Known rows, with every way that one mark hangs from another:
J(P(G)): [ 14 -20  -1 -10  -6 -20   1   2   2  -2  -4  12   1   4  10   9 -19  -8
 -13 -16 -12   0  29   8  -3  12   1  12   0  12  10 -15  10   3   0  -3
  -5 -15  -1  16  10   8   3 -20   2  -8   1  12 -11 -20  -6  -2  16  11
  -2  -5  15  -9 -11  14]
H(P(G Q Z)): [  8   4  22 -11   7  21 -11   2   4   7   3 -17  16 -22  -5 -13 -10 -10
   0   9 -12 -32   1   2  -1   6  -1   7  19 -11 -14  -8  -1  13  11  -3
   3  -1  22 -11  -4 -12   1  -1  -4  -3   9 -17  10 -16 -14 -10   6   2
 -10   5   7 -10  16 -15]
B(H Q): [-10   7  -7   2 -18 -27  -1   2  12   9 -12   6  -8   6 -19  -1   9  34
  -8   3  -1  20 -27 -26  26  -7  -1  -4  10 -26  21   5   2 -15  -8 -16
  -7   6 -10  28   6  11  12  14 -17 -17 -16   2 -26  16  44  19  11 -23
   0 -13  -7   3 -18 -20]
P(E): [  0  -5  -8  -3   3 -12  14  -8  -9 -14 -10  -2  -8   7  -1  11  -2   6
  -2  -9  -9  12  -4   8  -6   7  -6  -9 -33  10  16  12  -6 -14   8   3
  -1  -1  -5   6   0  14 -20  12   8   5   4   9   3  -7  19  11  15   6
   1   1  -5   2 -21  -5]
P(G): [  4 -21   2  -4 -24 -16   6  -5   4 -13 -10   3   6  -3 -12  19 -12 -14
 -20 -15 -20  -4  14  18   3   9   5  -2   2   1   2  -5  19  -1   9   2
 -15  -7  -9  19  -2  -1  -2  -1  -7  -4  12   2  16  -9  -5  21  17 -13
   1 -10  -7  -9 -26   1]
B(Q(P)): [-24  -5 -24  13   7 -18  -4  -5  19  19 -19   0   5   6  -6  10  30   8
 -13  -3 -19  37 -17 -24  10 -17  -1   3 -13   2  14   4   9   4  -6   7
 -13   7 -12  40   7  20  12   6 -22 -19  -5  14  -4   2  11  24  12 -18
  -2   4   9  -4  -6   1]
Z(P(E G Q(B))): [ -1 -11  11  12 -29   6   3  10  -6 -22  -3  18  22  -4   2  22   5 -15
 -14 -11  25 -19   9  16 -17 -15  27   3 -25  19 -16   4   4 -10  12  15
  -1  -4 -17  -9 -17 -16 -15   6  14  21  16  -3  33  -1 -15   1 -19   9
  16   1  -7  -2   4  12]
Z(P(E)): [ -6  -4  -3  -2  -3 -27  16  -7  -3 -21 -21  12 -14   0  -4  12  12   1
   3  -7  -7  11   4 -15 -11  -6  -3 -25 -34  11  11   8   1  -7   6   7
  -8  -6   5   8  -1   4 -13  -6  12  19   0  16  11   2   3   0   9   8
   0   5   0   7  -3   8]
B(H Q(P(E Z))): [ -9  14 -17   8  16  -6  -4   0  -5  15  19   8 -16  18  -3  -2  18  15
  19   8  13  36 -17 -27  35  -4 -19 -20   7   2  23   9 -17   1  -6  -6
  -8   3  -8  -2  12  15   8   2  -1   1 -28  11 -22  21  21  -4  -6  -8
   0   3  -3  16   8   0]
B(H Q(P(E G))): [-13  -1   2  27 -13 -25  -2   3  11   0  15  31   4  16 -13  21  24   0
   0  -3  16   9 -11 -12  36 -14 -11  -9  17  15  21  21  -7 -13  -9 -16
 -15  -5 -15   5   4  -4  18   2   8   7 -24  -7   1  13  28  16 -17 -14
  11 -14   2  -2  -2  -1]
G(P(Q Z)): [  3  15 -11  -8  23  31   1 -16  -1  15  -4 -26  -2  -4   4 -31  -3  -7
  14   4 -16  13  -7 -16 -35  10  -1   2   6 -24 -13 -20 -13  21   4  -3
  18  10  11  -1 -14   2  -4   3   3   6   1  25 -17  -6 -22  -3  15   9
  -1  10   0   5 -11  12]
Z(P(Q(B))): [ -7  -7  -2   2 -21  -2   2   9  13 -13 -19   7   7 -11  -2   5   6  10
 -11  -5   2  -1   1  -2 -28 -14  25  10 -11  -4 -15  -1  14 -11  -2   9
  20  11  -8  15 -14   6  -7   0  -2   3  13   2   8   0 -15  -1  -5  -2
  -2  11  -6  -6  -8   6]
J(P(G Q(B) Z)): [ 11 -12  -5 -13  -6  20 -10   4   1  13  23  -9  12  -5  28 -11 -34 -12
   5  -5  15 -10  17  33 -19   4  20  18  14   3 -27  -9   9   5  -6  15
  14   4  -5  -9   6   2  12  -4  -2 -15   6 -10 -11 -13 -29 -26  -3  25
   1  -3   1  -5   3  24]
P(Z): [ -4   0 -25  -9   9   1  15  -9 -11  10 -13 -11 -14  -4  -2  -8 -12  11
   3   8 -19  15   6   5  -6  12  -3  -9   0 -19   2  -9   4   4   8   6
  -2  -1   2   5  10  10 -11   3  -5 -11  10   9 -17  -3   0  -1  17  -6
 -10  11  -9   4 -16 -10]
B(H(P(Z))): [ 16  13 -16 -26   7  -6 -12   4   6  18  -9  -7 -35 -18 -16 -15 -16  21
  30  23  -9   3   1 -21   9  19 -14  -6  26 -23  23  -2  -8  -5 -15 -18
   0   2  35  -2   9  -2 -12   0  -3 -10 -18 -11 -33   5  23 -16  11 -28
  -7  12   2  13  16 -17]
H(P(G Z)): [ 22  -3  -4 -20   7   1  -3   1  -3  12  -3 -10 -18 -23 -13   1 -15 -13
   9  17 -22 -16  15   4   9  14  -3  11  16 -11  -3  -5  -4  13  15  -4
 -12  -9  20  -7   7  -5   0  -6  -7 -15  11  -6   4 -13  -6  -2   9 -13
  -8   7  -1  -7  10   1]
Z(P(G Q(B))): [ -5 -18  16   6 -40  -5  -1   9  12 -17 -13  13  25 -13  -5  24  -6  -7
 -25 -10   4 -18  18  11 -22 -17  34   8  -4   1 -19   4  31  -5   3   8
   6  -7 -15   2 -17 -10  -3 -14  -5  11  21  -8  20   4 -26   4  -9   4
   6  -1 -10 -17  -1  13]
H(P(E Q)): [ -6  21  12   1  29  10  -1  -7   9  -4  -7 -12  -5 -10   7 -24  17   9
   6   2   7 -19 -25 -14 -12  10 -15  11 -19   2   8  10 -14   1  -4  -8
  24  10  26 -16 -17   0 -17  11   0  19  -4   0  10 -15  11  -5  -4  16
   0  10  12   3  15 -20]
B(H Q(P)): [-31  -5 -20  16 -10 -25  -8  -4  23  13 -14   9  -8   9 -18   1  20  20
   0  -8  -4  32 -24 -31  24 -14 -10  -2  17 -11  40   8   2 -14 -28 -10
   3  14 -14  34   2  20  13   2  -9 -11 -25   7 -28   8  24  20   1 -21
   1  -1  14  -7  -8  -9]

Rows:
[ -6  -5  -6  19   6  -2   5  -2 -12  11  13   6  10  18   6  16  19 -18
   4   8   0  10   1   5  15 -14  -5 -11 -13  22  -2   0  -1   9  10  13
 -31  -9  -4   5  14   7  24   0   3 -11  11   1  14   7  -7   7 -11  -1
 -12  -7  -8  -2  -2  11] -> B(Q(P(E G Z)))
[ 21  -3   3 -14   3   2   9   0 -25 -16   8   1  -3  12   1   9 -15  -6
   4   3  -5 -11  20  19  10   3  -4 -16  -6  14 -12   1 -10   4  21   5
 -17 -12  -2 -15  12  -7  -3  -2  13   4  10   5   6   9  -3   3   0   4
  -1   0 -14   8  -1  13] -> P(E G Z)
[ -2 -13 -15   5   4   4  14   0  -9  -6   9   5   3  15   9  18  -2 -30
   3  -6  -2   6  29  20   7  -2 -15 -10  -4  22  -1   1  -8   6  11   4
 -16 -16  -3  -7   4   2  -8 -10  21   2  -2   3  10   2 -19  -2  -4  -2
  -6   4  -4  -2  -2  27] -> Q(P(E G Z))
[ -4   2 -11   3 -13   9  -9   2   3 -11   5   3   0  11   3  -6  -2  23
   4 -21  40   3 -15   2 -11   0   8  -4  -6   9   4  10  -4 -20 -18  -8
  37  12 -21 -13 -12   5 -17  12   8  18  -7  -3 -10   8  31   4  -1   5
  15  -6  -8  13 -10  -2] -> P(E Q(B(H)))
[ -9   9  13  -6  33   4   5  -5   0  -8   7  -6   1  16  35 -29  -5   1
   9 -14   5   2 -14  -7 -20   8  -9   4 -24  15   4  -6  -5   5  -7   3
  22   1   0  -9  -8  14  -5   2  11  10 -10  25   1 -21  -1 -14  12  41
   5  -4  25  11  -2   1] -> J(P(E Q))
[ 16  17  23   1  21  23  -9   3 -12  -4   5 -12   3  -8   5 -12  -4  -8
   8  14   2 -32  -2  10  -3  11  -6   3  -1   7 -16  -4 -10  19  13  -4
   3  -4  22 -30   0 -20  -1   7   9  11   1  -8  18 -15 -10 -12 -10  20
  -2   7   1   6  26 -13] -> H(P(E G Q Z))
[ 17  16 -10 -10  14  28 -18  10  -7   8   2 -21  -8 -16  14 -15  -2   0
  18   9  23 -13 -21  -1 -14  12   6  11 -16  -2 -17  -4 -22  -3  -8  10
  26  18   9 -29 -11 -12 -23  10  -2  11   3 -11   1  -4  -1 -16  -8  12
  -7  15  -5   9  25   2] -> H(P(E Q(B) Z))
[ 12 -10   5  -8   4 -19  12  -9  -7  -7   8  11  -8   8  19   9  -6 -12
  -1 -17  -2  -3  25  15  -4   6  -9  -2 -14  34   6   1  -4   0   3   0
  -6  -8  -1  -8  10   6  -1 -16  14   1   1  10   7 -19  -2 -11   0  26
   7 -12  16  -2  -1  21] -> J(P(E G))
[  8  -6  -1  -4 -32  21 -10   8   2   2   9   4  19  -5  -7   0 -30   4
   4  -5  22 -17  11  25   3  -2  18  -1  31 -13 -18   6  11  -7  -9  -3
  17   4 -15 -12  -2 -19   7   4   4  -3   3 -28 -15  12  -2 -11  -7  -9
  -1  -6 -24   0  -5  -1] -> P(G Q(B(H)) Z)
[ -8  -9  22   1 -19  -9  17   7   4 -28 -13   9  28  -7 -10   9   5 -14
 -30  -8 -16 -22   8  -9 -16  -9   6  -4   1  -6  -9  -3  21   2   9   7
  -1 -17   3   7 -18  -8   9 -11   9  14  11   4  22  -4 -24   3   5   1
  -3  -3  -8 -12  -5   4] -> Z(P(G Q))
[  7   9  33  -2   1   8  -6   5  15  -3   7   7   5  -4  -7  -6   3   1
   6   1  29 -31 -19  -3  -1   7 -21   1  16   2  10  15  -8 -10  -7 -20
  11  -3  10 -22  -7 -11 -12  -4  15  26 -19 -15  14   0  23  -9  -8   0
  14   0  15   2  24 -18] -> B(H(P(E G Q)))
[ -3  -9 -18  -5  -3  24  -1  -6 -10  11  -5 -19  11 -12  13  -9 -16   0
  -5  -7   6  -2   1  19 -25   1  27  14  -3 -19 -23  -9   3  -3  -1  13
  22  15 -20  -5  -7   4  -4  11 -12 -17   8  -2  -8   2 -11   1  10  -1
  -1  12 -10  -5 -13  -1] -> P(Q(B) Z)
[  8  15 -16  -7  18  43 -14  -9 -20  11   4 -21 -17   5  16 -18  -2  -1
  18   0  12  10  -9   4 -44   4  19   3 -18  -6 -22  -6 -30   1  -1  12
  33  24 -14 -30 -14   4 -10  10   5  14   6   4  -7   2 -13  -3   1  21
   7   4  -8  23  -6  31] -> G(P(E Q(B) Z))
[ 11  14  14  -7  -5  -7 -17  11  14  18   6   5 -10 -25 -28   4   5  20
  11  28   2  -4  -8 -17  27   5  -8  -5  38 -20  11   6  -2  -7  -3 -20
 -21   0  17   0  25 -15  20  -4 -13 -14  -8 -19  -9   7  24  -3 -13 -23
  -1  -7   4   4  26 -21] -> B(H(P(G Z)) Q)
[-21 -14 -13  26 -13 -25  -1   0  10   9  -9  11  11   0 -13  24  21 -10
 -31  -2 -11  14  -2  -6  17 -14   5  15  11   3   6   5  13  -3  -3  -3
 -24   4 -23  39  -2   9  18   0 -15 -18   6   2  15  -3 -14  25  -5 -27
   0  -6   9 -16 -14  -3] -> B(Q(P(G)))
[ -3  14   0   1  -4 -29 -22   5  18  14 -10   3 -22 -17 -29  -9  16  40
   7  27  -7  12 -34 -39  18   1 -11   4  18 -20  31   8   0 -20 -19 -22
  -5  15  15  19   8   8   4   9 -26 -17 -21  -7 -18   3  38   7   1 -20
   3  -9   7  -3  13 -26] -> B(H(P) Q)
[-24   2 -26   9  14  -9  -6  -2   3  21  -3  -9  -9  11  -2  -2  17   7
   5  12 -19  38  -9 -16  16  -7   4   1  12  -4   9  -6  -3   8  -3   6
 -15  11   1  22   5  17  13   8 -18 -27  -1  14 -15   5  -6   8  -4 -21
 -12  10  -1  -3  -1   3] -> B(Q(P(Z)))
[  2   2  11  -4  -1  22   8  -6  -4  -4   5  -4  21  -3   2  -9 -17 -10
  -5  -1  -7 -20  17  17  -9   6   7  -2  10 -18 -23  -7  11  16  18   2
   6  -8   4   4  -7  -4   6  -5  -2  -1   7  -7   9   1 -26  -5   4   3
  -7  -5  -6  -6  -4 -14] -> P(G Q Z)
[  0   4  30   4  11  26  17  -5 -16  -8  12  -5  14  11   1  -7  -5 -13
  -5  -7  10 -17   3  20  -8   0  -5 -14 -10   7 -16  -3  -2  14  18   8
  -2 -13   1 -19  -4  -8   6   3  16   9  10  -6  18   1 -16  -8  -4  16
  -2  -8 -10   6  -5  -6] -> P(E G Q Z)
[ 27  -4  -3 -16  17  -3   6  -1 -19  -7  17   1 -11  11  32   3 -18 -10
  13  -2  -9   4  23  17  -2  10  -9   4  -7  20  -6  -5  -6  10  10  10
 -11 -12   7 -17  15   4   7 -16  15  -7   7   9  -8 -15 -16 -29   2  31
   0  -6   5   5   0  23] -> J(P(E G Z))
